Each row was made from one small tree. Brackets hold a mark, then the marks that hang from it, in alphabetical order. Every link used is in the known rows. Write each row's tree.
Known rows
{S L {R T Z}}: -0.85; 0.88; 1.10; 5.37; -4.23; -1.12; -0.48; 1.09; -3.82; -0.97; -3.46; 4.96; -2.02; -1.18; 1.71; -0.94; -0.43; 0.25; 0.31
{Z {L T}}: -0.93; -1.43; -0.55; 3.59; 0.65; -0.45; 2.01; 0.13; -1.94; 1.38; -0.36; 0.39; -0.86; 2.24; 0.77; -0.45; -0.16; -0.54; 0.24
{T L}: 1.01; 0.52; 1.98; 2.01; -0.25; -1.06; 0.82; -0.44; 0.57; 0.35; -1.21; -2.32; -0.25; -1.58; -0.34; 0.64; 0.58; -0.19; 1.24
{A {R Z}}: 0.72; 0.27; -1.43; 0.91; -2.08; -0.73; -1.43; 2.29; -1.92; -0.37; -2.73; 0.42; -0.69; 0.72; -2.25; -0.54; 0.42; 0.39; -0.98
{L {T R}}: 0.18; -1.35; -2.36; 4.10; 0.96; -1.73; 1.77; 0.60; -1.80; 0.39; 1.06; -3.25; -2.22; 1.77; -0.07; 0.41; -0.65; 0.30; 1.93
{R T {Z L}}: -1.26; 0.51; 1.22; 2.50; -3.89; -0.74; -0.01; 1.76; -3.98; -0.32; -2.87; 1.16; -1.44; 0.51; 2.16; -1.12; 0.19; -0.63; -1.62
{A {R {T {L S}} Z}}: 0.30; 0.55; 2.24; 3.19; -3.51; -1.93; 0.30; 3.14; -2.88; -0.98; -3.30; -1.39; -2.45; -0.40; -1.62; -0.17; 1.08; 0.81; 0.49
{A R}: 0.79; 0.30; -1.44; 0.74; -0.80; -0.41; -1.11; 1.34; -0.37; 0.07; -1.22; 0.59; -0.23; 1.17; -2.37; -0.36; 0.50; 0.45; -0.55
{S {L Z} {R T}}: -1.50; 0.14; 0.88; 6.30; -2.42; -0.93; 1.14; -0.39; -2.14; -0.58; 0.01; 4.60; -2.25; 0.66; 1.82; -0.55; -0.04; 1.14; 1.96
{T {L S} {R Z}}: 1.62; -0.18; 0.57; 2.83; 0.16; -2.26; 2.23; 0.81; -1.65; -0.76; 0.16; -8.33; -2.48; -0.64; -1.77; 0.83; -0.62; -0.27; 2.64
{R {T L} Z}: -0.14; 0.96; 3.15; 3.27; -4.17; -1.80; 0.30; 1.70; -2.77; -0.59; -3.76; -0.62; -1.91; -2.17; 1.59; 0.09; 0.92; 0.12; 0.34
{L S}: -0.43; -0.85; 1.14; -0.80; 1.47; 0.27; 1.60; 0.34; -0.12; -0.54; 1.67; -1.87; -0.62; 0.55; -1.01; 0.19; -0.37; 0.23; 0.96
{T {R Z}}: 1.10; 0.12; -2.34; 1.63; -0.86; -1.37; -0.06; 0.86; -2.05; -0.63; -0.08; -4.43; -1.61; 0.45; -0.56; 0.01; -0.98; -0.27; 0.36
{Z {L {S R}}}: -0.42; -0.16; 0.85; 2.47; 1.22; -0.04; 1.47; -0.84; -1.84; -0.03; 1.25; -1.03; -0.98; 1.10; -0.60; -0.46; -0.77; -1.26; 0.56
{A {R {T L}}}: 0.73; 1.18; 1.45; 3.36; -3.31; -1.83; -0.51; 1.90; -1.30; -0.12; -3.16; 0.08; -1.52; -0.35; -0.99; -0.18; 1.52; 0.79; 0.11
{L S T {Z R}}: -0.99; -2.66; 0.27; 4.62; 2.00; -1.08; 5.09; 0.42; -0.95; 0.14; 3.36; -4.21; -3.02; 5.50; -0.84; 0.20; 0.15; 1.78; 3.07
{A {R {Z {L S}}}}: 0.22; -0.44; -0.84; 1.21; -0.90; -0.35; 0.21; 2.16; -2.76; -0.14; -1.53; -1.33; -0.98; 2.19; -2.76; -0.91; -0.05; -0.22; -0.99
{Z {L T} R}: 0.22; -0.92; -0.67; 4.93; -0.17; -1.09; 2.43; 0.13; -1.71; 1.45; -0.73; -2.23; -0.97; 4.85; 0.07; -1.05; -0.07; -0.34; -0.63
{Z L}: -0.22; -0.06; -0.21; 0.87; 0.01; 0.12; 0.57; -0.43; -0.85; 0.77; -0.11; -0.23; 0.29; 1.29; 0.24; -0.68; -0.16; -0.97; -0.92
{S L}: -0.18; -0.41; -0.28; 1.38; -0.65; 0.27; 0.58; 0.05; 0.20; 0.16; -0.88; 2.41; 0.41; 0.52; 0.20; -0.52; -0.52; 0.58; 0.28
{S L {R Z}}: 0.01; 0.44; -0.28; 4.29; -1.94; -0.63; -0.36; 0.11; -2.51; -0.58; -2.46; 3.39; -0.91; -0.95; 0.09; -0.62; -0.90; -0.11; 0.58

Write each row's tree
-0.55; -2.15; -2.66; 5.38; 1.41; -1.76; 3.19; 0.00; -1.62; 0.52; 3.25; -3.89; -3.10; 3.32; 0.23; 0.66; -0.26; 1.09; 3.51  {L {T R} Z}
-0.39; -1.45; -1.04; 3.36; -0.49; -0.86; 1.42; 2.66; -3.68; 0.24; -1.70; -0.77; -1.88; 3.00; -2.31; -0.73; 0.00; 0.07; -0.06  {A {R {Z {L S T}}}}
-0.49; 0.02; 0.77; 3.40; -2.18; -1.15; 1.74; 0.34; -0.82; -0.36; 0.98; -1.77; -1.94; 3.70; 1.01; -0.56; 0.86; 1.42; 0.50  {L {Z {R T}}}
-1.40; -2.11; 0.42; 2.89; 1.96; -0.24; 3.51; 0.40; -2.05; 0.75; 1.18; -1.36; -1.43; 2.80; 0.02; -0.25; -0.53; -0.39; 1.12  {Z {L S T}}
-0.52; 0.28; 4.01; 2.65; -2.84; -1.62; 1.62; 1.99; -2.83; -1.10; -2.38; -2.20; -2.51; -1.70; 0.79; 0.21; 0.57; 0.26; 1.23  {R {T {L S}} Z}
0.73; 0.80; 3.47; 3.57; -2.23; -1.76; 2.23; 0.88; -0.76; -0.56; -1.02; -4.38; -1.90; 1.49; -0.08; -0.27; 0.82; 0.68; 0.69  {Z {R {T {L S}}}}
0.55; 0.14; -1.62; 1.72; -2.06; -0.61; -1.01; 1.91; -2.56; 0.27; -2.75; 0.05; -0.44; 1.84; -2.06; -1.08; 0.25; -0.42; -1.75  {A {R {Z L}}}
-1.15; 0.12; 1.91; 3.36; -0.50; -0.44; 1.45; -0.01; -2.96; -0.41; 0.52; 0.21; -1.76; 0.77; 0.62; -0.69; -0.45; -0.93; 0.34  {Z {L {S {R T}}}}
0.57; -0.64; -1.60; 1.85; 0.10; -1.08; 1.55; 0.83; -2.83; -0.47; 0.98; -6.19; -1.85; 1.96; -0.99; -0.37; -1.37; -0.86; 0.42  {T {R {Z {L S}}}}
0.07; 1.74; 3.02; 5.72; -3.69; -2.18; -0.37; 0.70; -3.59; -0.92; -3.46; 0.71; -2.58; -2.95; 1.24; 0.07; 0.54; -0.47; 0.98  {S {R {T L} Z}}
-0.63; -0.36; -0.32; 5.88; -0.83; -1.24; 0.65; 0.20; -4.31; 0.42; -1.81; 1.40; -2.05; 0.37; 0.60; -0.49; -0.52; -1.19; 0.44  {S {R {Z {L T}}}}
-1.49; -2.45; -0.88; 5.12; 0.37; -0.43; 3.37; 0.03; -0.82; 0.73; 0.87; 2.44; -1.52; 2.86; 0.84; -0.02; -0.19; 1.68; 2.79  {S {L T Z}}
-1.85; -2.34; 0.45; 5.78; 2.48; -0.97; 4.13; -0.40; -2.20; -0.12; 3.60; -0.72; -3.61; 2.25; -0.35; 0.76; -0.21; 1.01; 4.35  {L {S R} T Z}
2.09; 0.66; -0.27; 3.59; -1.34; -2.53; 0.75; 0.46; -1.54; -0.28; -1.34; -6.79; -1.88; -1.25; -0.92; 0.63; -0.26; -0.48; 1.73  {T L {R Z}}
-0.82; 0.82; 1.16; 5.13; -3.03; -0.87; -0.17; 0.11; -2.32; -0.67; -1.95; 5.05; -1.42; -0.73; 1.62; -0.80; -0.33; 0.33; 0.67  {S L {R T}}
0.01; -1.63; -2.45; 4.99; 0.01; -1.29; 2.22; 0.50; -1.45; 0.49; 0.04; -0.65; -1.63; 2.12; 0.17; -0.12; -1.12; 0.79; 2.08  {S {L {T R}}}
0.18; 0.47; 1.13; 4.26; -2.90; -1.85; 0.51; 1.52; -1.17; -0.09; -1.64; -0.40; -2.05; 0.82; -0.85; 0.03; 1.67; 1.25; 1.28  {A {R {T {L Z}}}}
0.01; 0.89; 0.98; 3.41; -2.93; -0.97; 0.84; 0.57; -1.94; 0.27; -1.49; -1.54; -0.83; 3.68; 1.19; -1.62; 0.40; -0.32; -2.00  {Z L {R T}}
-0.62; -0.76; 0.63; 0.61; -0.21; 0.05; 1.48; 0.91; -2.53; -0.26; -0.48; -1.90; -0.90; 1.15; -0.46; -0.57; -0.71; -0.84; -0.38  {R {Z {L S}}}
-0.29; -2.25; -1.32; 3.32; 2.48; -1.46; 3.42; 0.92; -1.93; -0.14; 2.76; -5.15; -2.97; 2.44; -0.98; 0.59; -1.02; 0.51; 2.98  {L S {T R}}
-1.00; -3.04; -1.67; 4.55; 2.96; -1.47; 4.84; 0.31; -1.74; -0.03; 4.87; -5.70; -3.81; 3.93; -0.83; 0.88; -0.71; 1.35; 4.51  {L S {T R} Z}
-1.16; -1.54; 0.86; 4.54; 2.09; -0.94; 2.66; 0.20; -2.43; -0.23; 1.37; -0.11; -2.73; 0.67; -0.56; 0.50; -0.57; 0.11; 2.87  {L {S R} T}
0.68; 1.07; 1.38; 3.72; -4.59; -2.08; -0.87; 2.89; -2.88; -0.58; -4.58; -0.02; -1.95; -0.76; -0.95; -0.36; 1.33; 0.65; -0.30  {A {R {T L} Z}}
1.31; 0.15; 1.43; 4.06; -0.44; -1.61; 2.46; -0.96; 0.89; 0.40; 0.37; -5.00; -1.19; 1.89; -0.70; 0.38; 0.94; 0.85; 1.95  {T {L {Z R}}}
